What can hang from each mark
Q536: Q775
Q703: Q361 Q511 Q677 Q775 Q957
Q957: Q266 Q703
Q266: Q957
Q511: Q703
Q775: Q703
Q677: Q703

Each row was made from one small tree. The marks that hang from a mark follow it in brackets, in the order of their numbers. Every link used is in the known rows. Write each row's tree.
Known rows
Q703(Q677 Q775 Q957): [  9.8  27.0 -19.3  -2.3  10.8   0.3  -3.5   5.9  -9.6  16.2 -17.7 -28.3
  22.1 -19.9  -7.0   1.0 -22.1  -2.7  -8.0  -5.9]
Q677(Q703(Q361)): [  5.9  29.0   1.8   7.3  20.5  -0.6   2.9  -6.4  -9.4  -2.6 -14.8  -9.9
   8.3 -10.5 -10.7  12.8  14.7  -2.6  22.4  -7.3]
Q677(Q703(Q361 Q511 Q775 Q957(Q266))): [ 30.4  20.1  -1.8  14.1   3.4  15.5  -3.4 -13.2 -20.9  17.1 -28.2 -39.2
  29.4 -26.7 -27.6  21.3  -5.9   7.3  -4.8  -4.8]
Q511(Q703(Q361)): [ -7.5  17.9  -5.2   9.3  28.4   5.4   4.3  -7.7 -19.2  -6.5   0.7  -5.9
   7.9  11.3   3.4  17.6  -4.9   5.8  22.7  -4.1]
Q703(Q361 Q511 Q677 Q957(Q266)): [ 23.1  32.3 -11.0  12.5  15.1  10.9  -5.7 -17.1 -36.0  19.9 -19.0 -52.0
  19.8  12.2 -15.0   7.0 -16.0  12.7   1.0  -3.5]
Q266(Q957(Q703(Q677))): [ -0.3  37.5 -10.1  -4.2  14.9  -9.4   4.1  -8.8   0.3  16.9   3.3 -22.7
  16.6  -4.4  12.2  -1.4  11.1   0.7  33.0   3.7]
Q677(Q703): [  2.6  12.2  -1.2   2.1  19.3   0.6   5.8   0.3  -9.8  -1.8  -5.4  -2.7
  13.5 -25.7 -10.5   8.3  11.9  -9.2  16.4 -10.3]
Q536(Q775(Q703(Q511 Q677 Q957(Q266)))): [ 18.7  16.1 -16.5  11.2  11.9  27.1   6.3  -3.4 -13.1  15.5 -13.3 -23.0
  18.6 -30.5  14.9  11.6 -10.8   9.0 -19.1  -5.6]
Q536(Q775(Q703(Q957))): [  7.5   9.1 -12.2   7.1  11.9  31.7  11.0   9.8  -8.1   8.2  -9.0  -2.5
  11.2 -25.8  21.4  11.3  -6.5  -1.5 -12.7  -5.5]
Q266(Q957(Q703)): [ -1.8  19.8  -5.1  -1.2  11.9   0.9   7.5  -5.0  -1.5  15.0   6.2 -16.8
  16.6  -4.0   9.6   3.8  11.8  -3.3  29.5   3.6]
Q775(Q703): [ -2.1   8.3  -7.6   8.8  22.6  14.1  11.0  -0.8 -17.0   5.8   2.1   1.4
  16.3 -13.2   3.7  13.0  -3.8  -8.0   9.0 -10.8]
Q775(Q703(Q361 Q511 Q677 Q957(Q266))): [ 22.8  37.6 -11.8  15.7  16.2  18.6   0.5 -20.0 -39.3  24.0 -15.8 -36.8
  25.8   0.4  -4.3  13.5 -15.4   9.5   4.5  -6.3]
Q703(Q361 Q511 Q677 Q775 Q957): [ 26.4  42.7 -18.3  11.0   4.3   1.5  -6.3  -7.7 -15.7  21.7 -39.8 -45.2
  32.1  -3.4 -21.0  20.0 -23.1   9.9 -16.2   2.1]
Q703(Q361 Q511 Q677 Q775): [ 17.0  39.0 -15.8  15.4  13.2 -11.1  -4.4 -12.4   5.0   9.3 -35.7 -38.9
  26.8  -8.5 -20.2  26.7 -11.4  13.8 -13.2   0.7]
Q677(Q703(Q775 Q957)): [ 15.0  16.3  -5.6   0.5   6.6   8.5   1.3   4.8 -12.4  10.8 -17.8 -14.1
  24.3 -36.4 -16.0   9.9  -4.1  -8.9   1.4  -7.4]
Q536(Q775(Q703(Q361 Q957))): [ 10.3  22.8  -9.9  11.2  12.7  31.1   8.9   4.4  -8.2   7.8 -16.5  -8.5
   7.3 -13.6  21.2  14.5  -4.5   3.9  -6.9  -2.7]
Q511(Q703): [-11.0   0.0  -8.0   4.3  27.5   6.7   7.2  -1.1 -19.2  -5.6  10.0   1.2
  12.6  -4.2   3.9  13.5  -7.7  -1.0  16.4  -7.3]
Q957(Q266 Q703(Q361 Q511 Q677 Q775)): [ 13.4  24.6 -14.9  11.5  10.6 -11.7  -8.8 -30.5 -11.1  12.2 -15.9 -55.1
  21.4 -15.0 -10.5  19.0  -8.4  24.7  19.6  -9.7]
Q511(Q703(Q361 Q677 Q775 Q957(Q266))): [  9.2  35.2 -13.3   7.3  20.7   6.4  -6.9 -15.5 -24.1  10.6  -9.2 -37.1
  15.6  -3.7   0.6   9.2 -22.7  15.9  12.4  -4.3]

Which tree is each row?
[  4.8  20.5  -9.5   7.8  15.0  13.8  -0.2  -3.1 -22.3   6.2 -12.0 -17.9
  19.3   0.3  -2.0  19.1 -20.9   5.7   8.0  -0.7]	Q511(Q703(Q361 Q775 Q957))
[ -1.4  26.1 -16.0  -2.5  23.8   3.3   1.3  -1.7 -33.4   6.4   2.9 -12.0
  17.3   0.1   6.7   1.8 -17.6   0.8  18.1  -6.4]	Q511(Q703(Q677 Q957))
[ 11.3  20.7  -3.3  13.8  19.0  29.9   4.1 -10.9 -36.1  16.6  -3.6 -23.0
  12.8   3.7   2.8   8.4 -11.3   0.6  13.3  -9.0]	Q775(Q703(Q361 Q957(Q266)))
[  9.4   1.7 -12.1  14.0  12.9  24.9  12.8   3.4   1.3   4.4 -13.0  -3.2
  17.7 -31.4  13.0  23.5  -2.0   3.6 -21.4  -4.1]	Q536(Q775(Q703(Q511)))
[ 11.1   2.5  -8.6  14.9   6.9   1.2  -4.5 -25.6 -12.7   9.5 -12.0 -47.5
  21.6 -14.0 -13.7  25.5  -7.9  20.0  15.7  -9.4]	Q957(Q266 Q703(Q361 Q511 Q775))
[  9.7  37.4 -19.4   6.5   6.9 -20.9  -5.3 -19.0  -5.8   9.3 -27.1 -36.9
  26.6  -9.4  -9.6  24.8  -6.3  15.4  18.2  -4.8]	Q957(Q703(Q361 Q511 Q677 Q775))
[ 29.3  33.1 -14.8  14.9   7.4   8.3  -9.2 -16.2 -19.4  23.6 -31.1 -59.8
  28.2  -7.8 -21.8  15.3 -24.6  17.4 -15.1  -1.5]	Q703(Q361 Q511 Q677 Q775 Q957(Q266))
[  7.5  33.9 -11.5   0.3  10.0  -8.0   4.6 -12.0  -3.7  20.6  -3.4 -27.6
  26.9  -5.8   4.0   7.2   8.8   3.5  21.5   6.1]	Q266(Q957(Q703(Q511 Q677)))
[ 13.9  47.9 -11.5   5.8   5.6 -10.3   0.0 -17.1   7.2  22.7 -18.7 -38.5
  28.8  -6.4  -0.6  15.6   5.5  11.8  16.9  10.0]	Q266(Q957(Q703(Q361 Q511 Q677 Q775)))
[  7.5  33.8 -15.4   2.1  19.1  11.7   5.2  -1.6 -31.7  17.9  -4.9 -11.6
  20.6  -8.9   7.2   1.6 -13.1  -6.4  10.4  -9.5]	Q775(Q703(Q677 Q957))
[  1.8  20.6  -7.2   0.1   6.7  -0.2   5.1  -5.0   9.2  16.7  -1.4 -21.8
  22.2 -16.1   5.5   8.7   6.2  -0.4  19.5   5.5]	Q266(Q957(Q703(Q775)))
[  6.5   2.1  -5.8  13.2  13.1   3.2  -1.5 -25.9 -25.3   6.6  -2.5 -41.2
  14.8   1.7  -8.6  19.0  -1.8  16.3  28.3 -10.9]	Q957(Q266 Q703(Q361 Q511))
[ 19.7  36.3 -16.4  12.9  10.6  22.1   5.7  -2.6 -10.2  13.3 -26.4 -19.1
  17.6 -16.0  15.0  18.4  -8.0   9.9 -15.0  -0.3]	Q536(Q775(Q703(Q361 Q511 Q677 Q957)))
[ 12.4  30.1  -6.5   8.7   2.7  -0.1   3.1 -13.2   4.9  20.0 -15.3 -32.5
  28.7  -6.0  -3.1  20.7   5.5   7.3  13.6  10.4]	Q266(Q957(Q703(Q361 Q511 Q775)))
[ 28.1  28.4  -4.8  11.0   1.7   9.4  -1.1  -6.1 -17.6  15.4 -35.4 -27.5
  32.8 -23.7 -27.0  25.1  -5.2   1.5  -5.6  -1.1]	Q677(Q703(Q361 Q511 Q775 Q957))
[ 12.3   7.3   0.0   1.9  14.8  15.8   1.8  -3.0 -28.5   9.6  -1.4 -19.8
  14.3 -24.9 -11.4   0.3   1.1  -6.6  14.8 -12.2]	Q677(Q703(Q957(Q266)))
[  5.4  18.1 -16.2   2.2  19.9   7.3  -4.1  -8.7 -24.1  10.7   0.1 -30.0
  20.5 -19.3   1.1   5.0 -25.2   9.2   5.7  -7.7]	Q511(Q703(Q677 Q775 Q957(Q266)))
[  8.7  23.8 -12.3   9.8  16.8  -9.8  -6.0 -30.9 -23.2   9.0  -6.3 -48.4
  15.1   1.2  -5.7  12.5  -2.1  21.0  32.6 -10.9]	Q957(Q266 Q703(Q361 Q511 Q677))
[ 15.9  24.3  -0.2  12.7  14.4   1.1   3.6 -10.5 -14.4   2.3 -22.5 -15.9
  21.6 -12.2 -21.8  24.0  10.8   1.2   9.6  -4.6]	Q677(Q703(Q361 Q511))
[ 10.6  50.7 -12.4   7.0  20.2  11.2   2.3  -8.5 -31.7  17.8 -14.2 -19.0
  16.2   5.7   6.6   5.9 -10.7   0.2  17.0  -6.5]	Q775(Q703(Q361 Q677 Q957))
[ 20.6  25.3  -2.7  14.4   7.9  -0.9   0.5 -10.1  -1.7   5.2 -32.4 -22.1
  27.9 -28.1 -26.9  30.2   4.6   4.1  -4.0  -2.6]	Q677(Q703(Q361 Q511 Q775))
